Every row comes from one small tree of marks. Brackets hold a mark, then the marks that hang from it, in alphabetical order. Every link used is in the known rows. Which tree was each row made from?
Known rows:
{supeg {dezi {kazo {nusare dogu}}} fizu sabun}: [ 0.89 -3.94  0.67  2.22  0.02 -0.43  1.11  2.14  1.31 -1.23 -0.47  2.04
  1.83 -0.76  2.04 -0.02 -1.90 -5.21 -1.83  2.76 -1.87  3.83  0.79]
{kazo {dezi {supeg fizu sabun}} nusare}: [-1.04 -1.18  1.21 -0.78 -3.35 -0.26 -0.19  1.41  0.90  0.88  2.19 -1.04
 -0.56 -2.39  2.65 -0.56 -1.69 -3.11 -1.51  1.00 -2.38  1.70  0.71]
{rarob {legu {dezi kazo}}}: [ 0.43  0.30  0.38 -1.74 -0.10 -1.33 -0.22  1.12 -0.33  0.52 -0.73  0.66
 -0.48  0.09 -0.53 -0.21 -2.16 -3.33  0.81 -0.81 -1.53  0.85  0.93]
{dezi kazo legu {supeg fizu sabun}}: [ 0.36 -0.54 -0.23  1.45 -1.17  1.16  0.43  0.89  1.05  0.49 -0.53  1.88
  1.94 -0.41  3.44 -0.46 -3.72 -2.90 -0.90 -0.82 -3.08  2.03  0.01]
{legu {dezi {supeg fizu}}}: [-0.66 -0.46 -0.33 -0.49 -0.62 -0.80 -0.31 -0.71  0.82  0.96 -0.07  0.56
  0.22  0.21  1.10 -1.52 -2.39 -3.53 -0.15  0.21 -2.20  1.15  0.03]
{tigos {legu dezi}}: [ 0.49 -1.77  0.15 -2.60 -0.48 -0.45  0.11  1.07 -0.35 -0.63 -1.32  0.44
  0.52  0.22 -0.45  0.06 -2.80 -0.94 -0.34 -0.84 -0.27  0.60  0.47]
{legu dezi}: [ 0.21 -0.57  0.15 -1.49 -0.02 -1.09 -0.43 -0.32  0.25  0.82 -0.54  0.69
 -0.34 -0.08  0.29 -1.15 -1.79 -2.35 -0.13  0.15 -1.05  1.28  0.50]
{tigos {legu {dezi supeg}}}: [ 0.10 -1.34 -0.32 -2.41 -0.92 -0.26 -0.03  0.67 -0.14 -0.20 -0.99  0.25
  0.49  0.19 -0.01 -0.09 -3.35 -1.24 -0.19 -1.12 -0.89  0.28  0.31]
{dogu {goped ralig}}: [ 0.13  0.75  0.41 -1.76  0.38 -1.91  2.08  0.48  0.76  0.31  0.11  0.13
  1.23 -0.47  1.74 -2.25  0.80 -1.61 -0.52 -0.22  2.15  1.40 -0.04]
{supeg {dezi {kazo nusare}} fizu sabun}: [ 0.61 -3.44  0.95  2.46  0.35 -0.70  1.36  2.04  0.97 -1.51 -0.31  2.12
  2.12 -0.72  1.91 -0.23 -1.79 -4.53 -1.92  2.72 -1.91  4.17  0.89]
{kazo nusare}: [ 0.00  0.29  0.72 -1.22 -1.68 -0.20  0.27  1.13  0.30 -0.16  0.31 -0.83
 -0.65 -1.88  1.57 -1.08 -1.04 -0.39 -0.75 -0.35 -0.98  0.85  0.51]
{nusare {dogu {goped ralig}} kazo}: [ 2.16 -0.85 -0.07 -1.75 -1.05 -0.74  0.78  1.72  2.43  0.96 -1.56 -0.10
  0.06 -0.98  1.77  0.20 -0.16 -4.52  0.51  0.62  1.83  0.41  0.49]
{ralig goped}: [ 0.71 -0.60  0.30 -1.31  1.27 -1.81  0.55  0.12  0.37 -0.24  0.56  0.48
  1.47  0.45  0.01 -1.32  0.29  0.42  0.11 -0.55  0.52  2.23  1.39]
{nusare {dogu goped} {kazo dezi}}: [ 2.20 -1.18  0.28 -2.84 -2.08 -0.58 -0.63  2.03  2.44  1.57 -0.90 -0.55
 -0.65 -1.11  1.79  1.17 -0.06 -5.86  0.13  1.31  1.59  0.12  0.48]
{dezi {kazo {nusare dogu}} legu {supeg fizu sabun}}: [ 0.58 -1.04 -0.10  0.61 -3.04  1.75 -0.17  1.47  1.43  1.04 -0.29  0.83
  0.88 -1.25  3.93  0.04 -4.37 -3.75 -0.99 -0.62 -3.51  1.31 -0.33]
{kazo {dezi legu {supeg sabun}} {nusare dogu}}: [ 0.32 -1.88  0.83 -2.16 -4.85  0.87 -1.38  1.83  1.03  2.32  1.74 -0.58
 -1.61 -2.42  2.86  0.15 -2.90 -3.65 -0.87  0.24 -2.47  0.21  0.04]
{tigos legu}: [ 0.51 -1.40  0.05 -1.91 -0.28 -0.09  0.87  1.60 -0.16 -1.45 -1.20  0.38
  0.95 -0.30  0.16 -0.08 -1.81  0.33 -0.60 -1.33  0.27  0.55  0.66]
{fizu dezi}: [ 0.41 -0.74  0.18 -1.63  0.95 -0.98 -0.20 -0.19  0.11 -0.41 -0.49  1.88
  0.88 -1.95  0.26 -1.24 -1.25 -0.79  0.24 -0.31 -1.22  2.83 -0.30]
{legu {dezi kazo supeg}}: [ 0.11  0.66 -0.69 -1.22 -0.91 -0.43 -0.91 -0.68  0.67  1.65 -0.66  0.32
  0.21 -0.27  1.76 -0.81 -3.52 -3.09  0.03 -0.40 -1.88  1.48  0.63]
{sabun {supeg dezi}}: [ 0.19 -0.80 -0.80 -0.72 -0.88 -0.66  0.72 -0.65  0.79 -0.66  1.16  2.06
  0.87 -1.24  0.17 -1.57 -1.90 -0.87  0.06  0.94  0.00  1.21  0.11]
{tigos {legu {dezi kazo}}}: [ 0.76 -1.30  0.01 -2.59 -0.65 -0.25 -0.11  1.16 -0.24 -0.50 -1.75  0.38
  0.91  0.12  0.15  0.49 -3.43 -1.07 -0.35 -0.98 -0.25  1.08  0.76]
{fizu {dezi kazo legu}}: [ 1.31 -0.31  0.36 -1.77 -0.07 -0.09 -0.96  0.35 -0.07  0.21 -1.24  2.52
  1.53 -1.70  1.21 -0.44 -2.87 -0.86  0.42 -0.84 -1.60  3.04 -0.54]
{dezi {kazo nusare} legu {supeg fizu sabun}}: [ 0.19 -0.31  0.29  0.98 -2.55  1.35  0.17  1.32  0.94  0.64 -0.05  0.90
  1.28 -1.15  3.74 -0.25 -4.20 -2.75 -1.06 -0.65 -3.56  1.79 -0.17]
{fizu {dezi kazo legu {supeg sabun}}}: [ 0.85 -0.62 -0.20 -0.99 -0.09  0.20 -0.69 -0.02  0.22  0.69 -0.62  2.68
  1.44 -2.01  1.67 -0.50 -3.83 -1.71  0.20 -0.91 -2.91  3.09 -0.63]
{tigos {legu {dezi {supeg fizu sabun}}}}: [-0.09 -2.30 -0.08 -1.52 -0.49 -0.28  0.50  0.87  0.07 -0.66 -0.88  0.64
  0.86  0.22 -0.02 -0.01 -3.28 -2.00 -0.66 -0.59 -1.37  0.87  0.29]

Which tree is each row?
[ 1.35 -4.14  1.05  2.06 -0.75  0.14  0.70  2.51  0.99 -0.83 -0.63  2.77
  1.91 -0.35  2.17  0.20 -2.63 -5.06 -1.62  2.38 -2.31  3.37  0.14]
{supeg {dezi {kazo {nusare dogu}} legu} fizu sabun}
[ 0.43 -1.24  0.01 -0.99  0.14 -0.14 -0.38 -0.19  0.05  0.46  0.00  2.78
  0.88 -1.86  0.81 -1.11 -2.92 -1.48  0.25 -0.74 -2.93  2.43 -1.05]
{fizu {dezi legu {supeg sabun}}}
[ 1.33 -2.42  0.55  0.99  0.28 -0.64  0.73  1.75  0.38 -0.51 -0.29  1.83
  0.94 -1.39  1.53 -0.04 -2.23 -3.10 -1.42  1.86 -1.35  3.47  1.30]
{supeg {dezi {kazo nusare}} sabun}
[-0.01 -0.98  0.92 -2.81 -5.27  0.45 -1.31  1.80  1.44  2.22  1.62 -1.16
 -0.82 -1.48  3.32 -0.20 -1.95 -4.84 -0.83  0.49 -1.39 -0.28 -0.96]
{kazo {dezi legu {supeg fizu}} {nusare {dogu goped}}}
[ 1.61 -0.93  0.01 -2.33 -2.66 -0.76 -0.09  1.77  2.65  2.17 -0.35 -0.62
 -0.23 -1.35  2.54  0.52 -0.66 -5.67  0.45  1.04  1.29  0.40  0.60]
{nusare {dogu {goped ralig}} {kazo {dezi supeg}}}
[ 0.03  0.19  0.27 -1.42 -0.81 -0.99 -0.18  1.08 -0.20  0.90 -0.03  0.28
 -0.87 -0.50 -0.06 -0.13 -3.03 -3.87  0.56 -0.77 -2.70  0.77  0.82]
{rarob {legu {dezi {kazo nusare} {supeg sabun}}}}
[-0.04 -1.08 -0.28 -0.58 -1.59 -0.06 -0.55  0.00  1.21  1.40 -0.33  0.09
 -0.01 -0.79  2.09 -0.34 -3.86 -4.76 -0.68  0.47 -2.89  1.82  0.41]
{legu {dezi {kazo {nusare dogu}} {supeg fizu sabun}}}
[-0.31 -0.58 -0.15 -1.10 -1.70  0.00  0.48 -0.70  0.97 -0.83  0.97  1.83
  1.52 -2.02  0.82 -1.31 -2.79 -0.82 -0.02  0.19 -1.30  1.96 -0.79]
{sabun {supeg {fizu {dezi {kazo nusare} legu}}}}
[ 0.30 -4.25  0.79  2.83  1.56 -1.20  1.85  1.56  0.91 -1.80 -0.05  2.94
  2.01 -0.04  0.85 -0.97 -0.56 -4.37 -1.75  2.79 -1.60  3.69  0.60]
{supeg dezi fizu sabun}
[-0.21 -3.41  0.81  1.26  2.03 -0.96  1.61  0.55  0.81 -1.64 -0.11  2.63
  1.79 -1.52  0.52 -1.08 -0.79 -2.90 -1.36  1.16 -2.30  4.09  0.00]
{supeg {fizu dezi} sabun}
[-0.32 -0.31 -0.76  1.67 -0.08  0.36  1.06  0.37  1.50 -0.07 -0.28  0.89
  1.81 -1.02  3.27 -0.73 -2.66 -3.12 -1.23 -0.29 -2.45  2.70  0.91]
{dezi kazo {supeg fizu sabun}}
[ 0.95 -1.69  0.01 -3.07 -1.65  0.16 -0.44  1.48  0.05 -0.16 -1.67 -0.20
  0.31 -0.31  0.42  0.80 -3.78 -1.71 -0.38 -0.86 -0.45  0.63  0.58]
{tigos {legu {dezi {kazo {nusare dogu}}}}}
[ 0.93 -0.04 -0.26 -2.10 -2.01  0.66 -1.55  0.25  0.49  1.18 -0.58  1.52
  0.76 -2.30  2.15 -0.33 -4.12 -1.95  0.59 -1.10 -2.80  2.08 -1.04]
{fizu {dezi {kazo {nusare dogu}} legu supeg}}
[ 2.13 -0.89  0.08 -2.75 -3.07  0.04 -1.08  1.92  2.46  2.26 -0.69 -0.22
 -0.58 -0.84  2.31  1.15 -1.15 -6.08  0.41  0.77  0.67 -0.52 -0.16]
{nusare {dogu goped} {kazo {dezi legu supeg}}}
[ 0.47 -0.34 -0.93 -0.74 -1.07 -0.44  0.52 -0.54  0.87 -0.48  0.75  2.00
  1.29 -1.33  0.75 -1.17 -2.52 -1.06  0.03  0.79  0.07  1.66  0.41]
{sabun {supeg {dezi kazo}}}
[-0.26 -0.87 -0.38 -0.71 -0.08 -0.80 -0.15 -0.72  0.53  1.32  0.09  0.84
 -0.40 -0.39  0.76 -1.20 -2.74 -3.21 -0.34  0.09 -2.32  1.32  0.42]
{legu {dezi {supeg sabun}}}
[ 1.19 -3.80  0.97  2.66  0.55 -0.30  1.08  2.11  0.74 -1.22 -0.83  3.55
  2.64  0.21  1.83 -0.17 -2.20 -4.44 -1.59  2.26 -1.98  3.87  0.38]
{supeg {dezi kazo legu} fizu sabun}
[-0.56 -1.35  1.57 -0.95 -4.10  0.26 -0.63  1.78  0.58  1.27  2.02 -0.31
 -0.47 -1.98  2.83 -0.34 -2.44 -2.93 -1.28  0.65 -2.83  1.24  0.05]
{kazo {dezi legu {supeg fizu sabun}} nusare}
[-0.06 -1.09 -0.43 -1.33 -2.03  0.24  0.26 -0.59  1.31 -0.56  0.81  1.78
  1.24 -2.09  0.94 -1.10 -2.88 -1.53  0.06  0.23 -1.25  1.63 -0.89]
{sabun {supeg {fizu {dezi {kazo {nusare dogu}} legu}}}}
[ 1.57 -1.12 -0.08 -2.15 -2.47 -0.36 -0.55  1.77  2.86  1.67 -0.58 -0.62
 -0.25 -0.91  2.36  0.94 -0.47 -6.67  0.08  1.32  0.75  0.04  0.15]
{nusare {dogu goped} {kazo {dezi {supeg fizu}}}}
[ 1.13  0.03 -0.36 -1.05 -2.99  1.51 -0.42  1.25  1.13  1.87 -0.22  0.42
  0.18 -1.52  3.70  0.12 -4.28 -3.35 -0.72 -1.13 -2.48  0.60 -0.49]
{dezi {kazo {nusare {dogu goped}}} legu {supeg sabun}}
[ 0.35  1.56 -1.09 -1.58 -2.75  0.76 -0.46  0.50  1.60  1.52 -0.23 -1.21
  0.13 -1.71  3.79 -0.40 -3.01 -3.07 -0.43 -1.05 -1.27  0.54  0.16]
{dezi {kazo {nusare {dogu goped}}} supeg}
[ 1.69 -1.46 -0.29 -1.46 -2.71  0.23 -1.09  1.75  2.44  1.69 -0.66 -0.29
 -0.85 -1.60  2.13  1.13 -1.50 -4.95  0.47  0.80 -0.38  0.26  1.16]
{nusare dogu {kazo {dezi supeg}}}
[ 1.18 -2.28  0.79  0.99 -1.97  0.17 -0.26  2.23  0.98 -0.56 -1.00  1.95
  2.01  0.22  2.52 -0.22 -2.38 -4.27 -0.76  1.70 -1.48  2.35 -0.25]
{supeg {dezi {kazo {nusare dogu}} legu} fizu}
[ 0.40 -0.91 -0.46 -2.41 -1.09 -0.01 -0.26  0.81 -0.06 -0.05 -1.41  0.19
  0.87  0.08  0.57  0.33 -3.99 -1.42 -0.22 -1.23 -0.87  0.75  0.56]
{tigos {legu {dezi kazo supeg}}}
[ 0.24 -0.55  1.94 -2.46 -4.13  0.01 -1.20  2.02  0.00  1.27  1.38 -0.62
 -0.96 -1.96  2.17 -0.22 -1.75 -1.39 -0.81  0.28 -1.24  0.84  0.36]
{kazo {dezi legu} nusare}
[ 1.83 -2.59  0.23 -0.66 -2.84  0.57 -0.89  2.21  2.46  1.53 -0.67  0.59
 -0.44 -1.26  2.22  1.31 -1.95 -5.58  0.15  1.08 -1.17  0.55  0.72]
{nusare dogu {kazo {dezi legu {supeg fizu sabun}}}}
[ 0.58 -0.42 -0.43 -2.03 -0.54 -0.19 -0.48 -0.01  0.89  0.81 -0.19  0.99
  0.72 -2.78  1.91 -0.38 -3.11 -3.08 -0.17 -0.31 -2.10  2.83 -0.63]
{fizu {dezi {kazo {nusare {dogu goped}}} {supeg sabun}}}
